What can hang from each mark:
gudus: fego
dedo: fego
kefuman: fuvug
fego: debi dedo fuvug gudus pigun suku tumiror
fuvug: kefuman
tumiror: fego

Every row comes from one small tree of marks. The marks that hang from a mark follow it in brackets, in alphabetical order. Every link used is in the known rows. Which tree was each row made from?
Known rows:
gudus{fego}: [  9 -27  -3 -11  -3  10  10  -8   5  11   3   2  -3  -1  -5  14  -8  -6
   2 -14   8   4   7   7   7  -1   4  14  -4  -3   1  11   5   3  -4   0
  -2  25   4 -15   1 -17   7  -8  -9   8  -4  -4   1  -8]
dedo{fego{fuvug{kefuman}}}: [ -7  12   7 -17   0   2  45  -5   5  -5 -13  -4   0   2  12   0 -19  -9
 -24  25  -5  13  -3   8   0  10   8  26  13   2   8  18   6 -10  10   2
 -14  15 -12  20   8  -6  -3   2 -10  19  13 -21 -18   8]
tumiror{fego{fuvug gudus pigun}}: [  5   1  10  16  -5  -9  -9   1 -25  12 -32 -17   6  20   5  -8   6 -16
   0  38  16  38   5 -14  -8 -28  -8  -5  21   5  24  13  23  -5  25 -26
 -13  27 -14  33  28  -2   3   6 -22 -33  29 -11   7  -6]
tumiror{fego}: [  3 -12   4   4 -13   8   6  -3 -13   9  -7   0   9   6  -7  -2 -12  -9
  -2   7  -6   6 -14  11   3   0   4   1   6  -5  11  -8  24  10   9   7
  -3  11 -12  -5  -4  -1   3   5   6  15   9   1  -4  -5]
kefuman{fuvug}: [-10  13  14   2  15   9   7  -5 -14 -22   8  -5  16 -23  -2   1   0  -3
   1  -2  -8   4  -5 -10  -7  -7   7  -4   4  -5  -1  10   1  -6  -3 -11
 -15  -1   4   1  -1  -2  -3  10  16 -14  -7  -1  17  -3]
tumiror{fego{debi}}: [  0   0 -14  13 -13   4  -3  -2 -32  10  -3 -15   6  14  -8 -10 -14  -1
  13   6  -1   2  -1  14  10 -18  -3   0   4  -3  17  -3  14  12   3   7
  -1   4   9 -14  13   3   7   7   0  18  11   6 -25  16]
gudus{fego{debi fuvug tumiror}}: [ -5   3 -13  11   8 -12 -10  -8 -13  -1 -11 -17   4   7   4 -15 -31 -13
   2   7  22  21  29   9   9 -39  -4  15  -7  16  19  18  -6 -17 -10  10
 -12  26   8 -19  30   0  13  10 -32  15  -3 -16 -24  18]
gudus{fego{fuvug pigun}}: [  9 -14  -4   4  14  -6   2 -20  -3  -6 -23   3  -3  11   9  13  -2 -18
   5  12  17  20  20 -13 -10 -27  -5   2  14  -1  16  27  14 -13  -3 -15
 -16  34   9   6  27 -20  -7  -5 -23 -22   8   1   5  -8]
tumiror{fego{debi gudus pigun suku}}: [  1  36   3  27 -17  -5 -46   3 -45  29 -13 -29  -3  36   2 -30 -13 -19
  12  31  30  34   6  -4  18 -29 -18  -2  17   9  27  23   9   1  -6 -23
   2  -2  13  19  40  12  10  18 -26 -11  22  -7 -12  29]
tumiror{fego{debi pigun}}: [  6  -3 -25  24  -6   4 -16  -6 -38  16  -8 -11  -1  23  -2  -7  -7   0
  21  16  -1  11  -2   5   6 -37 -12 -16  18 -11  31   8  17  16  -6  -5
  -6   7  14   6  26   0   7   6 -14  -5  13  15 -12  10]
gudus{fego{debi dedo pigun}}: [ 11  -4 -32  18 -16  -7 -16 -27 -32  14  12  -6 -32  13  -4   0   3 -12
  24   3  27  24  12  -5   4 -42 -14  -1  -2 -17  38  19  15   8 -19   0
 -12  -4  18   2  44 -11  11  -2 -42   0   3  11 -11  28]
gudus{fego{dedo suku}}: [ 17   4   4  -5 -33  -4  -8 -21  -3   7  10   2 -23  -1 -12  -6 -26 -32
  -7   2  27  22  11   3  26   9  -6  27  -3  -8  14  19  12 -13  -8   3
  -8  -5   5  -7  26   1   3   5 -29  24  -7 -20   2  26]
fego{dedo gudus}: [  6  14   7   5 -28 -19 -11   6  -7   8  11  -9 -15  -3  -8 -12  21  -5
  -5  12  27  31  -8  -2   2  -4  -8   9  -7   1   5   6  10  -3  13 -10
   2  -7  -8  21  25   7   3  -5 -25  -8   3 -19   5  17]
fego{dedo}: [  3   8  -5   0 -21  -8   1   0  -5  -5  18   6 -15  -7 -14  -7   4 -13
   0   9   8  13  -8   4   2   4  -6   5  -8  -9  14   0  11  -2   6   6
  -4 -13  -3   5  14   4  -2   1  -8  11   2  -5  -1  23]
fego{dedo gudus suku tumiror}: [  8  50  19  13 -28 -26 -33  17  -8   5   6 -13 -10   7  -8 -46  -6 -27
  -8  36  32  45   9  16  27  -1 -20  27 -13  15  20   5  -3 -31   7  -9
  -2 -16  -5  13  42  25  13  12 -35   4   0 -39   1  36]
fuvug{kefuman}: [ -2  13   0 -15  -3   6  21   3   4  -1   1   7 -12   6  10  -5   0   6
   0  22  -8  -4  -3   2  11  21   3   8   3  -6   4  11  -9   0   4   7
 -10 -10   2  -2   6   3  -7  -4  -8   9   6  -4   1  10]
fego{debi dedo gudus}: [  2  35  -9  12 -30 -16 -30   3 -24  11  17 -25 -20   5  -7 -20  17   3
   5  17  32  29   0  -3  11 -28 -14   4 -12  -2  12  14   8   7   5  -3
  12 -12   3   9  36  13  10   1 -32   0  -2 -13 -10  34]
fego{debi suku}: [-12  37   2   7  -7  -7 -33  -7 -16  14   2 -20  -9  14   3 -20 -22 -10
   2   5  22  12  19   6  20 -13 -10   7   4  11  10  24 -12  -9 -15   1
   6 -10  21  -5  29  14   3  23 -15   5   5  -4 -13  27]
tumiror{fego{debi dedo}}: [  2   9 -13  18 -39  -7  -5  -7 -33   8  14  -9 -16   6 -19 -11 -13 -13
   6  20   7  23  -9  10  19 -15  -4  -4  -2 -16  29   1  27  20  10  10
  -2 -10  -1   1  27   8  10  11 -19  20   6   0 -20  38]

Write each row's tree:
[  2   1   7 -11 -12  -3  33  -1  -5  -2 -18   4   2  13   3  -4 -13  -9
 -14  43  -8  22  -1   4   9  16   4  12  19  -1  25  14  13   0  25   8
 -25  12 -11   4   5   4  -9   7 -11  13  24 -16 -11   7] -> tumiror{fego{fuvug{kefuman}}}
[ -2   1 -20   5 -18 -19   0 -28 -16   0   9 -13 -18   2  -9  -2  -9 -25
   1   9  28  27  16  -2   5 -30  -1  11  -5  -1  20  25  24  -6   0  11
  -9  16   7  -4  36  -8   8   3 -37  15   0  -6 -15  36] -> gudus{fego{debi dedo fuvug}}
[ -7  43  -6  10 -15 -30   9   1 -17 -16   9  -7 -16  11   2 -33  -9 -14
   4  57  10  36  15  14  14  -9 -15  17  -4  -1  39  22 -15 -16   7  15
 -17 -17  10   1  44  18   4  16 -43  25   4 -18 -33  60] -> fego{debi dedo fuvug{kefuman} tumiror}
[  7  20  21   9 -46 -18 -20   6 -21  17  -4 -14 -15   8 -14 -32  -9 -31
 -11  33  29  44 -12   8  31   8  -9  24  -2   1  21   9  26  -4  19  -7
  -3  -3 -14  18  37  19   6  10 -21  10  15 -30   7  32] -> tumiror{fego{dedo gudus suku}}
[ -8  31  13  15 -25  -5 -38   7 -34  32 -10 -35   3  23  -2 -31 -18 -14
  -4  14  30  28   3  15  25 -17  -9  13   6  13  10  16   9   6   3 -13
   7   4   2   3  28  14   6  12 -18   3  15 -17 -15  22] -> tumiror{fego{debi gudus suku}}
[ 20 -13 -13  14 -20   0  -2 -17 -12   3   9   8 -29   7 -10   7  10 -19
  14   9  16  20   2  -4  -2 -21 -14   2   7 -24  30  11  19   1  -6  -3
 -19   5   4  11  28 -18   4  -5 -36  -8   2   1   7   8] -> gudus{fego{dedo pigun}}
[  5  59  -6  23 -29 -22 -52  -2 -35  18  11 -25 -29  22  -3 -34   8 -17
  13  37  48  46  11  -6  18 -36 -33   2   7  -1  25  26   1 -12  -6 -24
   0 -18  16  27  63  18   8  20 -45 -19  13 -11  -7  49] -> fego{debi dedo gudus pigun suku}
[ -4  22   9  -1   9 -12  18   9   5 -13 -15   3   6   8  11 -20 -12  -9
  -5  50  -5  16  14   5   9   7  -4  23   4   8  15  10 -15 -22   9   8
 -22   4   3   1  12  20  -3   9 -24  13   7 -23 -14  19] -> fego{fuvug{kefuman} tumiror}
[ -4  27 -11  24  -2  -3 -41   5 -29  23  -1 -30 -15  20   4 -14  28  14
  21  14  30  22   9 -15  -3 -44 -22  -4   1   6  11  20  -5   6 -11 -26
   3   1  14  18  34   5   8   0 -29 -33  15   7  -5  15] -> fego{debi gudus pigun}
[  2  16 -13  28 -12   6 -27 -12 -45  22  -9 -18  -5  32   1 -21 -24 -19
  17  34  10  20   5  10  23 -23 -11  -4  21  -3  32  17  14  -4 -12  -9
  -6 -11  17   3  42  11  -2  25 -22  -1  25   7 -14  20] -> tumiror{fego{debi pigun suku}}
[  8  21  -5  27   0 -22 -10   0 -11 -16   2   3  -9   6  -1 -23  -3 -34
  12  54   8  43  10  -2   0 -28 -22  -1   8   2  36   3  11 -28   6  -9
 -22  -8  -4  21  45   6   6  17 -38 -11  10 -12  -3  33] -> fego{dedo fuvug pigun tumiror}
[  2  35  23   8  -9   0 -16  26 -10  11 -10 -28  12  10   2 -40 -22 -25
 -15  16  20  38  -1  24  14  -3  -8  35  -1  23   4   6  -5 -30  -4 -23
   3   8 -19  20  20  20  21  12 -19  11   8 -44 -12  12] -> dedo{fego{gudus suku tumiror}}
[ -5  17  -3  16 -19   4 -20 -11 -33  21  -6 -22   2  17  -5 -21 -40 -18
   1  13  11  21  13  14  26 -11  -4   4  13   4  18  12   9   3  -8   3
  -1 -10   8 -14  24  18   8  22  -9  20  18  -8 -17  26] -> tumiror{fego{debi suku}}
[ 16  11   5   9 -23  -9  -9  -5   2   4   9   6 -12   2  -8 -26 -29 -40
   4  19  25  30  12  29  28   2  -9  35  -9   1  20   7   4 -27  -7   9
 -12  -6   3 -13  34   3  18  10 -38  28  -7 -29  -5  34] -> gudus{fego{dedo suku tumiror}}
[  1  31  -4  19  -9   4 -15  25 -27  18   1 -40   9  11   1 -32 -12   6
  -1   1  16  25  -1  20   8 -36 -11  20 -18  20  11   6  -7  -8  -4 -20
   5  15  -7  10  24  18  34  -3 -26   9  -1 -21 -28  24] -> dedo{fego{debi gudus tumiror}}
[  5  18   7  25   5 -12  -9  21 -19   2 -25 -26  10  11   7 -19  -2 -18
  -3  30  15  46  -1  -3 -13 -37 -14  12  14  15  17  15   9 -28   5 -35
 -13  28 -14  41  35   4  20   6 -30 -21  16 -29  -9   9] -> dedo{fego{fuvug gudus pigun tumiror}}
[ -5  25  15   3 -18 -27  -8   2   0  -5  -4  -8  -7  -1 -10 -21  14 -17
 -14  28  26  41   4 -14  -8 -13  -6  19  -4   9   9  15  20 -12  23  -8
  -1   3 -11  30  28   8   0   6 -26 -13   7 -23   3  23] -> fego{dedo fuvug gudus}
[ -3  22   2  20 -36 -25 -12  -4 -34  10  -2 -27  -7   6 -19 -24   0 -20
  -8  31  31  44   1   4   7 -31  -7   8   3  -1  25  14  30   5  25  -5
   1   2  -7  17  42  12   8  11 -29   6  17 -21 -13  42] -> tumiror{fego{debi dedo fuvug gudus}}
[-11  28  -3   5 -15   3  -6 -11 -20  17   1 -28   1   9  -4 -17 -34 -18
 -16   3  12  15   8  16  12 -11   1  12   5   3   5  19   5 -10 -20  -4
  13   1   8   7  20  10   9  24  -6  17  10  -7 -26  25] -> dedo{fego{debi suku}}
[ -2  42 -23  24  14 -10  -2   3 -18  -4  -3  -6 -10  31  15 -20  -4  -3
  19  55   4  27  25   0  10 -33 -22   1   5  11  40  24 -21 -17  -7  -5
 -29  -5  26   3  43  18   5  16 -43  -4  16  -4 -22  38] -> fego{debi fuvug{kefuman} pigun tumiror}
[-13  61  13  12 -29 -40 -43  -8 -14  12   3 -33 -17  12  -7 -38  -6 -31
 -14  36  52  56  24  -8  14 -22 -19  22   2  15  17  31  10 -19   0 -14
   6  -8   7  20  55  23  -2  28 -41  -7  11 -29 -10  52] -> fego{debi dedo fuvug gudus suku}
[ -3  -2 -20   9  12  -1 -16 -24 -19  11 -13 -16  -8  17   4   7  -7 -20
  14  12  27  20  28 -16  -8 -47 -12   0  10  -1  17  35   5 -10 -15  -8
 -11  23  27   3  40 -15   1   4 -38 -15   9   2 -12   8] -> gudus{fego{debi fuvug pigun}}
[ -1  43  20  13 -21 -34 -31  -3 -10   8  -9 -13 -18  13  -5 -29   7 -42
  -6  51  42  59  20 -20   5 -19 -18  16  19   6  24  31  13 -31   4 -28
 -12 -10   7  45  56  10 -11  23 -43 -29  21 -24  10  36] -> fego{dedo fuvug gudus pigun suku}
[ 22  13  -4  19 -17  -8 -24  -7 -12   2   7   3 -20  13  -1 -22 -16 -40
  12  30  26  39  10  13  30 -18 -23  20   2  -2  35  15   5 -28 -16  -3
 -26  -2  13   3  48   0  10   8 -48   8  -5 -23  -1  29] -> gudus{fego{dedo pigun suku tumiror}}
[  9   1 -27  27   9   3 -25  -8 -25  14  -2 -11  -4  17   3  -8 -14  -4
  27   8  24   9  19   8  14 -49 -23   3  -7   4  27  12  -8  -2 -26  -4
 -17  13  25 -19  37  -8  21   1 -41   0   0  -1 -15  15] -> gudus{fego{debi pigun tumiror}}
[  6  26 -19  20 -20 -14 -16   9 -24   0  20 -10 -12  -1 -10 -32  -8  -7
  15  27  13  25   9  16  16 -26 -13   3 -17   5  27  -4  -6  -4  -4   8
  -8 -14   6  -3  40  19  15  14 -36  21  -1 -11 -23  49] -> fego{debi dedo tumiror}
